Each row was made from one path, in order. Every step used is in the known rows, and no mark comes twice. Write each row's path.
Known rows
vimuz likem: [ 0.03  0.00  0.00  0.38  0.11 -0.01 -0.17 -0.14  0.24  0.00  0.12 -0.11
 -0.31  0.11 -0.13 -0.06 -0.24 -0.17  0.16  0.03  0.10  0.02  0.05  0.04
  0.09  0.10  0.18]
vimuz likem ragel kolo seta lige: [ 0.01  0.26 -0.15  0.33  0.16  0.19 -0.18 -0.13  0.27  0.12  0.12 -0.17
  0.03 -0.02 -0.04  0.07  0.18 -0.34  0.31  0.15  0.02 -0.04 -0.05  0.15
 -0.13  0.07  0.07]
vimuz likem ragel kolo: [-0.16  0.16  0.11  0.24 -0.08  0.25 -0.19  0.04  0.29  0.06  0.00 -0.09
  0.08 -0.22 -0.09  0.09 -0.09 -0.36  0.39  0.09  0.06  0.13 -0.03  0.15
 -0.18  0.26  0.02]
seta napabo: [-0.07 -0.14 -0.06  0.37  0.01 -0.02 -0.21 -0.11  0.12  0.01  0.04 -0.03
 -0.11 -0.11  0.07  0.13 -0.37  0.22  0.14 -0.24  0.15 -0.14 -0.05 -0.07
  0.28 -0.31  0.26]
lefug likem ragel: [ 0.01  0.16  0.10  0.51  0.00  0.16 -0.13 -0.03  0.17 -0.06 -0.19 -0.24
 -0.26 -0.19  0.01  0.25 -0.03 -0.02  0.26  0.21  0.00 -0.01  0.04 -0.28
 -0.05  0.26  0.05]
lefug likem kolo ragel: [ 0.10  0.06  0.24  0.56  0.36  0.12 -0.20  0.11  0.00 -0.35  0.03 -0.16
 -0.27 -0.08 -0.13  0.18  0.18 -0.07  0.40  0.03 -0.03  0.13 -0.22 -0.07
  0.25  0.22  0.02]
vimuz likem ragel: [-0.12  0.16  0.05  0.35  0.03  0.10 -0.16 -0.06  0.30  0.05 -0.08 -0.05
 -0.16 -0.22 -0.10  0.05 -0.24 -0.26  0.31  0.17  0.08  0.02  0.19  0.04
 -0.08  0.28  0.11]
vigened napabo lige: [ 0.05 -0.03  0.17  0.08  0.13 -0.08 -0.04 -0.12 -0.16  0.06  0.16  0.03
 -0.31 -0.08  0.09 -0.35 -0.17  0.15 -0.07 -0.01  0.26  0.07  0.29 -0.41
  0.00 -0.20  0.16]
napabo lotez likem ragel kolo seta lige: [ 0.06  0.12 -0.31  0.14  0.09  0.08  0.07  0.02  0.13  0.27  0.38 -0.03
  0.06 -0.25  0.02  0.00  0.27 -0.29  0.39  0.36  0.00  0.03  0.13 -0.04
  0.01 -0.07 -0.10]
ragel likem: [ 0.03 -0.13 -0.01  0.32 -0.15  0.02 -0.25  0.09  0.08  0.16  0.22 -0.10
 -0.11  0.04  0.13  0.03 -0.05 -0.07  0.06 -0.05  0.14  0.12 -0.12 -0.22
  0.03  0.04 -0.04]
vimuz likem kolo seta: [ 0.01  0.17 -0.16  0.44  0.75  0.04 -0.13 -0.18  0.13 -0.22  0.29 -0.12
 -0.24  0.14 -0.27 -0.16  0.08 -0.25  0.07 -0.07  0.25 -0.04 -0.08  0.37
  0.17  0.18  0.06]
lotez likem: [ 0.05 -0.18 -0.08  0.26 -0.03 -0.03 -0.08  0.03  0.04  0.15  0.22 -0.13
 -0.20 -0.03 -0.04 -0.09 -0.14 -0.05  0.28  0.06  0.19  0.05  0.14 -0.06
  0.08  0.11  0.10]
seta napabo lotez likem: [-0.01 -0.19 -0.25  0.15  0.10 -0.12  0.03 -0.01  0.13  0.14  0.38  0.04
 -0.17 -0.26 -0.06 -0.06 -0.27  0.04  0.32  0.08  0.11 -0.03  0.18 -0.11
  0.29 -0.35 -0.02]
likem ragel kolo seta lige: [-0.02  0.20 -0.13  0.35  0.04  0.17 -0.17 -0.07  0.14  0.17  0.04 -0.13
  0.13 -0.08  0.19  0.22  0.18 -0.10  0.23  0.04  0.04 -0.06 -0.10 -0.01
 -0.01 -0.03  0.17]
kofun likem: [ 0.03 -0.20  0.03  0.38 -0.03 -0.05 -0.21  0.11  0.06  0.04  0.20 -0.17
 -0.29 -0.17  0.08 -0.11 -0.18 -0.03  0.21  0.08  0.11  0.09 -0.02 -0.21
  0.15  0.19  0.25]
lige seta napabo lotez likem kofun: [ 0.06 -0.20 -0.65  0.31  0.45 -0.28  0.15  0.07 -0.07  0.11  0.62  0.14
 -0.08 -0.33 -0.13 -0.21 -0.07 -0.09  0.28  0.22  0.07 -0.03  0.19 -0.05
  0.49 -0.28 -0.36]
lotez likem ragel: [-0.09 -0.01 -0.01  0.26 -0.09  0.10 -0.06  0.11  0.08  0.20  0.03 -0.06
 -0.05 -0.36 -0.03  0.04 -0.13 -0.14  0.42  0.18  0.16  0.03  0.25 -0.05
 -0.09  0.28  0.04]
vigened napabo lotez likem: [-0.06 -0.14  0.02  0.05  0.03 -0.13  0.10 -0.03  0.12  0.04  0.35  0.15
 -0.28 -0.20 -0.09 -0.48 -0.14 -0.10  0.15  0.23  0.16  0.02  0.46 -0.38
  0.16 -0.09 -0.10]
ragel kolo seta: [ 0.04  0.09 -0.08  0.33  0.10  0.18 -0.12 -0.14  0.11 -0.05  0.09 -0.05
  0.05  0.13  0.08 -0.01  0.17 -0.05  0.01 -0.08  0.24  0.05 -0.15  0.05
  0.14 -0.02  0.24]
vigened napabo lotez likem ragel kolo: [-0.23  0.02  0.13 -0.06 -0.17  0.17  0.10  0.16  0.17  0.09  0.23  0.17
  0.12 -0.56 -0.05 -0.30  0.02 -0.28  0.39  0.27  0.11  0.13  0.40 -0.29
 -0.10  0.07 -0.26]
kolo seta napabo lotez: [-0.03  0.10 -0.32  0.30  0.30 -0.08  0.01 -0.31  0.19 -0.07  0.17  0.16
 -0.17 -0.13  0.03 -0.02 -0.09  0.13 -0.03 -0.02  0.16 -0.12  0.12 -0.13
  0.42 -0.45  0.22]
lefug likem ragel kolo seta napabo lotez: [-0.04  0.32 -0.14  0.29  0.21  0.32  0.02 -0.15  0.30 -0.17  0.00 -0.01
  0.04 -0.39 -0.04  0.19  0.25 -0.05  0.22  0.16  0.01 -0.01 -0.07 -0.16
  0.10 -0.22 -0.11]
ragel kolo likem: [ 0.07 -0.07  0.08  0.18  0.01 -0.07 -0.25 -0.02  0.05  0.01  0.36  0.03
  0.05  0.08  0.06  0.14  0.03 -0.25  0.22 -0.05  0.00  0.01 -0.13 -0.07
 -0.01  0.16  0.29]
lige seta napabo lotez likem kolo: [-0.03 -0.21 -0.50  0.29  0.62 -0.15  0.22 -0.01 -0.11 -0.09  0.69 -0.07
 -0.11 -0.12 -0.26 -0.10 -0.04 -0.15  0.34  0.02  0.26 -0.11  0.04  0.12
  0.50 -0.34 -0.35]
kolo ragel likem lotez: [-0.16 -0.04  0.12  0.14 -0.11  0.11 -0.18  0.34  0.15  0.10  0.08  0.21
 -0.03 -0.36 -0.09 -0.06  0.05 -0.20  0.42  0.12 -0.03  0.36 -0.09 -0.21
  0.24  0.14 -0.01]
vimuz likem ragel kolo seta: [-0.10  0.30 -0.03  0.29  0.14  0.34 -0.13 -0.13  0.31 -0.03 -0.04 -0.01
  0.12 -0.17 -0.12 -0.04  0.18 -0.38  0.25  0.12  0.17  0.09  0.01  0.22
 -0.17  0.25  0.08]
napabo lotez likem: [ 0.07 -0.12 -0.16  0.19  0.05 -0.15  0.10  0.00  0.11  0.16  0.37  0.01
 -0.31 -0.09 -0.05 -0.13 -0.14 -0.13  0.24  0.27  0.07  0.09  0.25 -0.17
  0.24 -0.03  0.00]
ragel kolo seta lige: [ 0.13  0.04 -0.20  0.37  0.11  0.05 -0.19 -0.14  0.08  0.10  0.23 -0.20
 -0.02  0.25  0.17  0.09  0.18  0.00  0.07 -0.07  0.07 -0.07 -0.21 -0.01
  0.17 -0.21  0.23]
likem ragel kolo seta: [-0.13  0.27 -0.02  0.29  0.01  0.31 -0.12 -0.06  0.15 -0.01 -0.12  0.02
  0.19 -0.23  0.10  0.11  0.18 -0.16  0.16  0.03  0.21  0.05 -0.02  0.05
 -0.04  0.16  0.18]

Which path is each row?
[ 0.16 -0.02 -0.34  0.07  0.83  0.02  0.03 -0.02 -0.34  0.05  0.51 -0.16
 -0.08 -0.21 -0.16 -0.19  0.15  0.13  0.19 -0.14  0.40  0.05 -0.03  0.27
  0.11 -0.29 -0.07]  lotez likem kolo seta napabo lige
[ 0.11 -0.06 -0.11  0.18  0.20 -0.10 -0.11 -0.10 -0.15  0.17  0.18 -0.09
 -0.19 -0.14  0.12  0.06 -0.29  0.30  0.09 -0.16  0.20  0.04 -0.01 -0.13
  0.16 -0.45  0.24]  seta napabo lige
[-0.05 -0.04 -0.31  0.31  0.71 -0.08 -0.06  0.05  0.05 -0.22  0.50 -0.01
 -0.17 -0.40 -0.11 -0.17  0.04 -0.02  0.17  0.00  0.15 -0.03 -0.10  0.07
  0.47 -0.18  0.05]  kofun likem kolo seta napabo lotez
[ 0.00 -0.10 -0.40  0.37  0.21 -0.17  0.14 -0.25  0.08 -0.08  0.34  0.07
 -0.18  0.01 -0.01  0.01 -0.20  0.01  0.08  0.01  0.19 -0.16  0.07 -0.21
  0.54 -0.54  0.02]  lige seta napabo lotez
[-0.05  0.13  0.11  0.24  0.03 -0.09 -0.21 -0.01  0.08  0.06  0.11  0.15
 -0.02 -0.25  0.06  0.22 -0.08 -0.25  0.32  0.16  0.00 -0.11  0.18 -0.18
 -0.06  0.36  0.34]  kolo likem ragel
[-0.08 -0.05 -0.41  0.21  0.13 -0.01  0.24 -0.05  0.06  0.06  0.31  0.10
  0.00 -0.40 -0.13 -0.02 -0.09 -0.18  0.42  0.25  0.22 -0.09  0.32 -0.16
  0.26 -0.25 -0.21]  lige seta napabo lotez likem ragel
[-0.16 -0.04 -0.02 -0.01  0.17 -0.06 -0.13  0.13  0.06  0.06  0.40  0.10
  0.04 -0.15 -0.13  0.05 -0.06 -0.28  0.37  0.04 -0.10  0.10 -0.14 -0.02
  0.19  0.22  0.21]  ragel kolo likem lotez
[ 0.04  0.11 -0.21 -0.06  0.25  0.32  0.04  0.03 -0.14  0.23  0.17 -0.04
  0.27 -0.52 -0.02 -0.08  0.22 -0.01  0.34  0.03  0.34  0.16  0.07  0.09
 -0.22 -0.19 -0.06]  lotez likem ragel kolo seta napabo lige
[-0.17  0.10  0.09  0.29 -0.21  0.22 -0.16  0.11  0.14  0.10 -0.07 -0.04
  0.15 -0.28  0.13  0.23 -0.09 -0.13  0.33  0.01  0.07  0.07 -0.05 -0.02
 -0.04  0.17  0.12]  likem ragel kolo
[ 0.00 -0.17 -0.30  0.46  0.15 -0.04 -0.02 -0.22  0.02 -0.08  0.19 -0.06
 -0.08  0.07 -0.01  0.06 -0.20  0.09  0.09 -0.17  0.28 -0.20 -0.04 -0.10
  0.39 -0.41  0.11]  lige seta napabo
[ 0.16  0.27 -0.09  0.49  0.12  0.27 -0.15 -0.12  0.18  0.00  0.00 -0.36
 -0.06 -0.01  0.08  0.29  0.39 -0.08  0.26  0.18 -0.05 -0.06 -0.19 -0.17
 -0.10  0.04  0.00]  lefug likem ragel kolo seta lige
[-0.06  0.02 -0.06  0.33  0.22  0.07 -0.02  0.03  0.15 -0.05  0.04 -0.23
 -0.42 -0.07 -0.20  0.06 -0.12  0.02  0.24  0.18 -0.07  0.08 -0.07 -0.23
  0.31  0.14  0.02]  lefug likem lotez
[-0.07 -0.12 -0.04  0.35  0.29  0.00 -0.26  0.21 -0.05  0.04  0.40 -0.21
 -0.05  0.02  0.02  0.04  0.03 -0.10  0.12 -0.17  0.16  0.11 -0.28  0.05
  0.09  0.14 -0.21]  ragel likem kolo
[-0.01 -0.16 -0.10  0.29  0.39 -0.03 -0.09  0.16 -0.10  0.03  0.40 -0.21
 -0.16 -0.06 -0.15 -0.05 -0.07 -0.10  0.33 -0.05  0.20  0.04 -0.03  0.22
  0.14  0.19 -0.09]  lotez likem kolo
[-0.11 -0.03  0.05  0.15 -0.20  0.25 -0.09  0.21  0.08  0.19  0.09 -0.07
  0.20 -0.37 -0.01  0.05  0.01 -0.22  0.50  0.10  0.14  0.15  0.05  0.04
 -0.18  0.27 -0.08]  lotez likem ragel kolo
[-0.04  0.19 -0.19  0.09  0.07  0.20  0.14  0.03  0.16  0.10  0.22  0.10
  0.13 -0.38 -0.06 -0.09  0.26 -0.35  0.33  0.33  0.15  0.14  0.20  0.02
 -0.01  0.12 -0.10]  napabo lotez likem ragel kolo seta
[ 0.07 -0.17 -0.24  0.33  0.23 -0.13 -0.15  0.23 -0.05  0.24  0.33 -0.02
 -0.12 -0.27 -0.01 -0.17 -0.12 -0.06  0.28  0.14  0.02  0.10  0.13  0.04
  0.14  0.26 -0.10]  lotez likem kofun
[-0.12 -0.03  0.11  0.21  0.03 -0.14  0.02 -0.15  0.18 -0.07  0.20  0.20
 -0.31 -0.12  0.05 -0.30 -0.25  0.00 -0.02  0.12  0.10 -0.05  0.37 -0.47
  0.29 -0.18  0.07]  vigened napabo lotez
[ 0.01 -0.12  0.11  0.31  0.26  0.06 -0.15  0.29 -0.06 -0.08  0.23  0.01
 -0.07 -0.24 -0.17 -0.05  0.09 -0.20  0.56  0.01  0.13  0.20  0.00  0.18
  0.18  0.25  0.01]  lotez likem kolo ragel
[-0.02  0.24 -0.13  0.09  0.24  0.27 -0.06 -0.08 -0.09  0.11  0.02  0.02
  0.22 -0.43  0.11  0.07  0.14  0.10  0.14 -0.09  0.27  0.09 -0.04  0.05
 -0.10 -0.31  0.13]  likem ragel kolo seta napabo lige
[-0.11 -0.06 -0.36  0.12  0.03  0.14  0.21  0.04  0.08  0.10  0.37  0.05
  0.25 -0.44 -0.11  0.01  0.05 -0.29  0.49  0.19  0.20  0.01  0.12 -0.04
  0.17 -0.27 -0.33]  lige seta napabo lotez likem ragel kolo
[-0.02  0.05  0.18  0.41  0.39  0.05 -0.23  0.11  0.13 -0.23  0.14  0.03
 -0.18 -0.09 -0.25 -0.03 -0.03 -0.31  0.44 -0.03  0.05  0.17 -0.09  0.25
  0.19  0.23  0.09]  vimuz likem kolo ragel
[-0.05 -0.14 -0.05  0.18  0.38 -0.05 -0.02  0.22  0.02 -0.11  0.39  0.20
 -0.02 -0.49 -0.20 -0.03 -0.04 -0.11  0.60  0.03  0.05  0.13  0.03  0.12
  0.42 -0.21 -0.10]  seta napabo lotez likem kolo ragel
[-0.09 -0.18 -0.26  0.18  0.51 -0.14  0.01  0.11 -0.02  0.02  0.55 -0.06
 -0.10 -0.31 -0.18 -0.03 -0.19 -0.02  0.37 -0.05  0.11 -0.04  0.03  0.17
  0.39 -0.25 -0.18]  seta napabo lotez likem kolo
[-0.03 -0.18  0.02  0.41  0.40 -0.06 -0.24  0.26 -0.05 -0.10  0.38 -0.26
 -0.24 -0.22 -0.03 -0.07 -0.12 -0.08  0.27 -0.05  0.12  0.07 -0.19  0.06
  0.25  0.27  0.10]  kofun likem kolo
[-0.05  0.00 -0.02  0.42  0.51 -0.04 -0.19 -0.01  0.10 -0.13  0.32 -0.21
 -0.27  0.09 -0.22 -0.03 -0.18 -0.22  0.23 -0.09  0.12  0.00 -0.10  0.31
  0.16  0.18  0.01]  vimuz likem kolo
[-0.13 -0.03  0.11  0.35 -0.09  0.09 -0.21  0.21  0.12  0.07 -0.01 -0.08
 -0.13 -0.50  0.09  0.00 -0.15 -0.13  0.37  0.19  0.09  0.09  0.09 -0.21
 -0.02  0.37  0.22]  kofun likem ragel
[-0.19  0.18 -0.09  0.25  0.05  0.36 -0.15 -0.09  0.19 -0.01 -0.12  0.06
  0.32 -0.41  0.07  0.17  0.06  0.03  0.24 -0.16  0.22 -0.06 -0.10  0.11
  0.03 -0.15  0.16]  likem ragel kolo seta napabo
[-0.02  0.04 -0.21  0.38  0.23  0.07 -0.17 -0.26  0.15 -0.06  0.01  0.03
 -0.05 -0.07  0.02  0.01 -0.10  0.20  0.00 -0.20  0.28 -0.18 -0.02 -0.01
  0.26 -0.31  0.31]  kolo seta napabo
[ 0.04 -0.06  0.21  0.31 -0.27  0.10 -0.28  0.20  0.12  0.05  0.03  0.14
 -0.02 -0.15  0.10  0.01  0.10 -0.13  0.27  0.03  0.06  0.27 -0.10 -0.27
  0.07  0.08  0.06]  kolo ragel likem
[-0.04  0.15  0.15  0.40 -0.11  0.33 -0.16  0.08  0.18 -0.06 -0.10 -0.28
 -0.01 -0.20  0.04  0.29  0.11 -0.12  0.33  0.13 -0.01  0.10 -0.15 -0.18
 -0.14  0.24 -0.08]  lefug likem ragel kolo
[-0.07  0.05 -0.35  0.26  0.61 -0.03 -0.09 -0.01  0.05 -0.08  0.51  0.05
  0.02 -0.18 -0.05 -0.05  0.18 -0.05  0.02 -0.13  0.18 -0.02 -0.20  0.06
  0.34 -0.33 -0.25]  ragel likem kolo seta napabo lotez
[ 0.03 -0.03 -0.51  0.12  0.43 -0.02  0.02  0.09  0.06  0.13  0.53  0.19
  0.19 -0.49 -0.09 -0.23  0.17 -0.08  0.25  0.10  0.02  0.11  0.02  0.17
  0.27 -0.18 -0.25]  ragel kolo seta napabo lotez likem kofun
[ 0.11 -0.06 -0.08  0.20  0.29 -0.07  0.14 -0.22 -0.27 -0.03  0.32 -0.03
 -0.28  0.11  0.03 -0.45  0.00  0.02 -0.12  0.03  0.41  0.01  0.30 -0.44
  0.13 -0.30 -0.01]  vigened napabo lige seta
[ 0.05 -0.05 -0.07  0.23  0.27 -0.18 -0.33  0.19 -0.05  0.09  0.47  0.13
  0.11 -0.18  0.09  0.08  0.06 -0.25  0.26  0.01 -0.16  0.05 -0.14  0.01
  0.07  0.32  0.12]  ragel kolo likem kofun
